What can hang from each mark:
gagig: nadodo
todi: rebozev rima
lasenu: rebozev
rima: lasenu rokud todi
rebozev: gagig lasenu rokud todi
nadodo: gagig

Every row comes from one small tree of marks. Brackets hold a mark, then the marks that hang from it, in alphabetical order. Every link used is in the known rows. Which tree was each row made from?
Known rows:
{todi {rebozev {gagig nadodo} lasenu rokud}}: [-2.83  0.27 -0.38  1.28 -0.80  1.60  2.76 -2.06 -0.22 -0.87  0.53 -5.32
  3.50 -7.36  0.15  0.84 -0.18]
{rebozev {gagig nadodo} lasenu rokud {todi rima}}: [-2.91  0.00  0.06  2.78 -0.81  1.10  3.03 -2.17  0.68 -2.31  1.22 -5.65
  3.42 -8.54  0.22  3.63  0.75]
{todi rebozev {rima rokud}}: [-1.47 -1.55 -0.65  1.95 -0.51  0.86  2.91 -1.25 -2.64 -0.29 -0.38 -2.30
  0.14 -2.55  1.53  1.94 -2.05]
{rebozev {gagig nadodo} lasenu rokud todi}: [-3.20  0.14  0.04  0.63 -0.78  1.20  1.37 -2.34  0.84 -2.11  1.63 -4.48
  2.65 -7.97 -0.36  1.96  1.40]
{rebozev {gagig nadodo} rokud todi}: [-2.60 -1.89 -0.02  0.18 -0.57  1.36  1.62 -1.77  0.76 -1.50  2.11 -3.52
  0.69 -6.53 -0.34  0.76  1.25]
{rima lasenu {todi {rebozev gagig rokud}}}: [-1.83 -2.39  0.25  3.48 -1.92  1.93  2.65 -2.27 -3.24 -0.48 -1.65 -3.50
  2.97 -5.57  1.28  2.50 -0.81]
{rebozev {todi {rima rokud}}}: [-1.85 -1.75 -0.29  1.32 -0.52  0.41  1.56 -1.54 -1.52 -1.53  0.74 -1.53
 -0.70 -3.20  1.02  2.98 -0.48]
{rima rokud {todi {rebozev lasenu}}}: [-2.34 -0.63 -0.54  1.61 -1.38  0.96  1.73 -2.71 -3.58 -1.30 -0.55 -2.53
  0.99 -4.32  1.21  2.05  0.55]
{nadodo gagig}: [ 0.76  0.42 -0.84 -0.23 -0.72 -0.17 -0.06  0.31 -1.81  1.55 -2.26 -0.32
 -1.30  0.90 -0.04 -0.23  0.57]
{rebozev gagig lasenu todi}: [-0.98 -0.21 -0.87 -0.49 -1.31  0.62 -1.38 -1.09 -0.23 -3.17 -2.04 -2.19
  3.13 -4.71 -0.41  2.46 -0.55]
{gagig nadodo}: [-1.52  0.74  0.20 -0.48  0.28  0.08  0.98 -0.63  1.20 -0.30  2.03 -1.04
  0.22 -1.79 -0.24 -0.47  2.05]
{todi {rima {lasenu rebozev} rokud}}: [-2.07  0.92 -1.73  2.75 -0.76  0.99  3.78 -2.13 -1.63  0.55 -1.08 -1.14
  1.64 -2.35  2.47  4.60 -0.90]
{rima rokud todi}: [-1.78 -2.28  0.05  1.64 -0.53  0.22  1.81 -1.68 -2.40 -0.27  0.89 -0.87
 -2.00 -1.71  1.20  1.59  2.39]
{lasenu {rebozev {gagig nadodo} {todi {rima rokud}}}}: [-2.98 -1.81 -3.23  0.57 -1.21  1.89  3.68 -2.59 -0.21 -2.22 -0.19 -3.61
  1.05 -6.83  1.17  3.62  0.78]
{rima lasenu}: [-1.05  1.31  0.80  0.72 -0.38  0.00 -0.07 -0.67 -0.50 -0.02 -0.45  0.20
  1.96 -0.65  0.66  1.80 -0.30]
{todi {rebozev lasenu rokud}}: [-1.19  1.20  0.11  1.56 -0.59  1.22  1.71 -1.64 -1.27  0.28  0.24 -2.97
  2.21 -4.03  0.28  0.46 -2.02]
{lasenu {rebozev todi}}: [ 0.21  0.27 -2.72 -1.62 -1.14  1.53 -0.10 -1.36  0.05 -1.19 -1.10  0.26
  0.65 -1.96 -0.25  0.57 -0.99]
{lasenu rebozev}: [ 0.51  0.84 -2.48 -0.45 -0.48  1.05  1.07 -0.64  0.28  0.44 -1.22  0.24
  0.53 -0.27  0.25  0.19 -0.57]
{todi {rebozev rokud}}: [-0.62 -0.84 -0.01  1.12 -0.38  1.39  1.94 -1.08 -1.41  0.95  0.63 -2.02
  0.29 -2.58  0.29 -0.75 -2.13]
{todi rebozev rima}: [ 0.32 -0.44 -0.60  1.66 -0.70  0.83  1.75 -0.27 -1.46 -0.58 -1.44 -1.82
  1.73 -1.64  0.57  0.95 -2.65]

Which tree is each row?
[-1.17  0.02  0.23  2.96 -1.26  1.40  2.44 -2.34 -2.50 -0.24  0.07 -3.35
  1.86 -4.78  0.52  1.08 -0.17]
{rima {todi {rebozev lasenu rokud}}}
[-1.27  0.91  0.54  3.03 -0.65  0.70  2.00 -1.73 -0.44 -1.12  0.90 -3.32
  2.14 -5.12  0.41  3.23 -1.05]
{rebozev lasenu rokud {todi rima}}
[-0.65 -0.08 -1.25  0.20 -1.34  1.05 -0.06 -0.78 -1.33 -1.90 -3.14 -2.95
  4.00 -4.16  0.08  1.41 -2.17]
{todi {rebozev gagig lasenu}}
[-1.65 -1.64 -0.69  0.75 -0.87  0.83  1.45 -0.98  0.72 -2.98 -0.04 -3.37
  2.19 -5.62 -0.09  2.38  0.75]
{rebozev {gagig nadodo} {todi rima}}
[-2.64  0.11  0.72  3.17 -0.28 -0.06  2.68 -1.45 -1.94  0.12  0.13 -1.37
  1.10 -2.09  2.23  4.42 -0.35]
{todi {rima lasenu rokud}}
[-4.01 -1.06 -2.09  1.73 -1.62  1.63  3.91 -3.41 -1.59 -1.01 -0.49 -2.72
  1.82 -5.96  1.96  3.99  3.39]
{rima {lasenu {rebozev {gagig nadodo}}} rokud todi}
[-2.40  0.31 -0.18  1.71 -0.73  0.24  1.32 -2.06 -1.49 -2.17  0.35 -2.49
  1.19 -4.61  1.06  4.27 -0.35]
{rebozev lasenu {todi {rima rokud}}}
[-0.54 -0.12 -1.98  0.01 -0.91  1.99  1.68 -2.03 -0.02  0.16  0.59 -0.97
 -0.06 -3.41  0.05  0.50 -1.12]
{lasenu {rebozev rokud todi}}
[-0.63 -1.81 -2.69  0.18 -1.33  2.29  1.73 -1.85 -0.14 -0.69 -1.15 -2.31
  0.99 -5.05  0.12  1.35 -1.41]
{lasenu {rebozev gagig rokud todi}}
[-4.48 -2.30 -0.23  1.68 -1.77  1.55  2.94 -3.23 -3.09 -1.85 -0.30 -3.65
  2.27 -6.90  1.68  3.03  1.92]
{rima lasenu rokud {todi {rebozev {gagig nadodo}}}}
[-2.57  0.67 -1.46  3.79 -0.84  1.81  5.46 -2.21  0.56  0.49 -0.15 -4.27
  3.85 -6.29  1.66  3.99  0.18]
{todi {rima {lasenu {rebozev {gagig nadodo} rokud}}}}
[-0.32 -1.25 -2.51  1.36 -0.70  1.80  2.91 -1.07  0.04  0.97 -1.29 -2.33
  0.87 -3.33  0.63  1.04 -0.96]
{lasenu {rebozev gagig rokud}}
[-2.14 -1.06 -2.51 -0.26 -1.08  2.37  2.73 -2.45  1.10 -1.01  0.87 -3.27
  1.20 -6.76 -0.10  0.92  0.65]
{lasenu {rebozev {gagig nadodo} rokud todi}}
[-3.04 -2.14 -0.17  2.24 -1.37  0.76  1.53 -1.99 -2.23 -2.37 -1.46 -2.59
  2.31 -5.40  1.80  5.70 -1.02]
{rebozev gagig {todi {rima lasenu rokud}}}
[-1.37  0.43  0.83  4.04 -0.81  1.33  3.53 -1.58 -2.10  0.83 -0.25 -2.95
  3.00 -3.75  1.53  2.65 -3.04]
{todi {rebozev rokud} {rima lasenu}}
[-2.92 -1.03  0.86  2.40 -0.91  0.23  1.74 -2.37 -2.93 -0.31  0.46 -0.66
 -0.01 -2.36  1.84  3.39  2.09]
{rima lasenu rokud todi}
[-0.81 -2.77 -0.25  2.83 -0.90  1.22  2.22 -0.98 -0.59 -1.30 -0.38 -3.62
  1.23 -5.27  0.44  2.85 -1.43]
{rebozev gagig rokud {todi rima}}
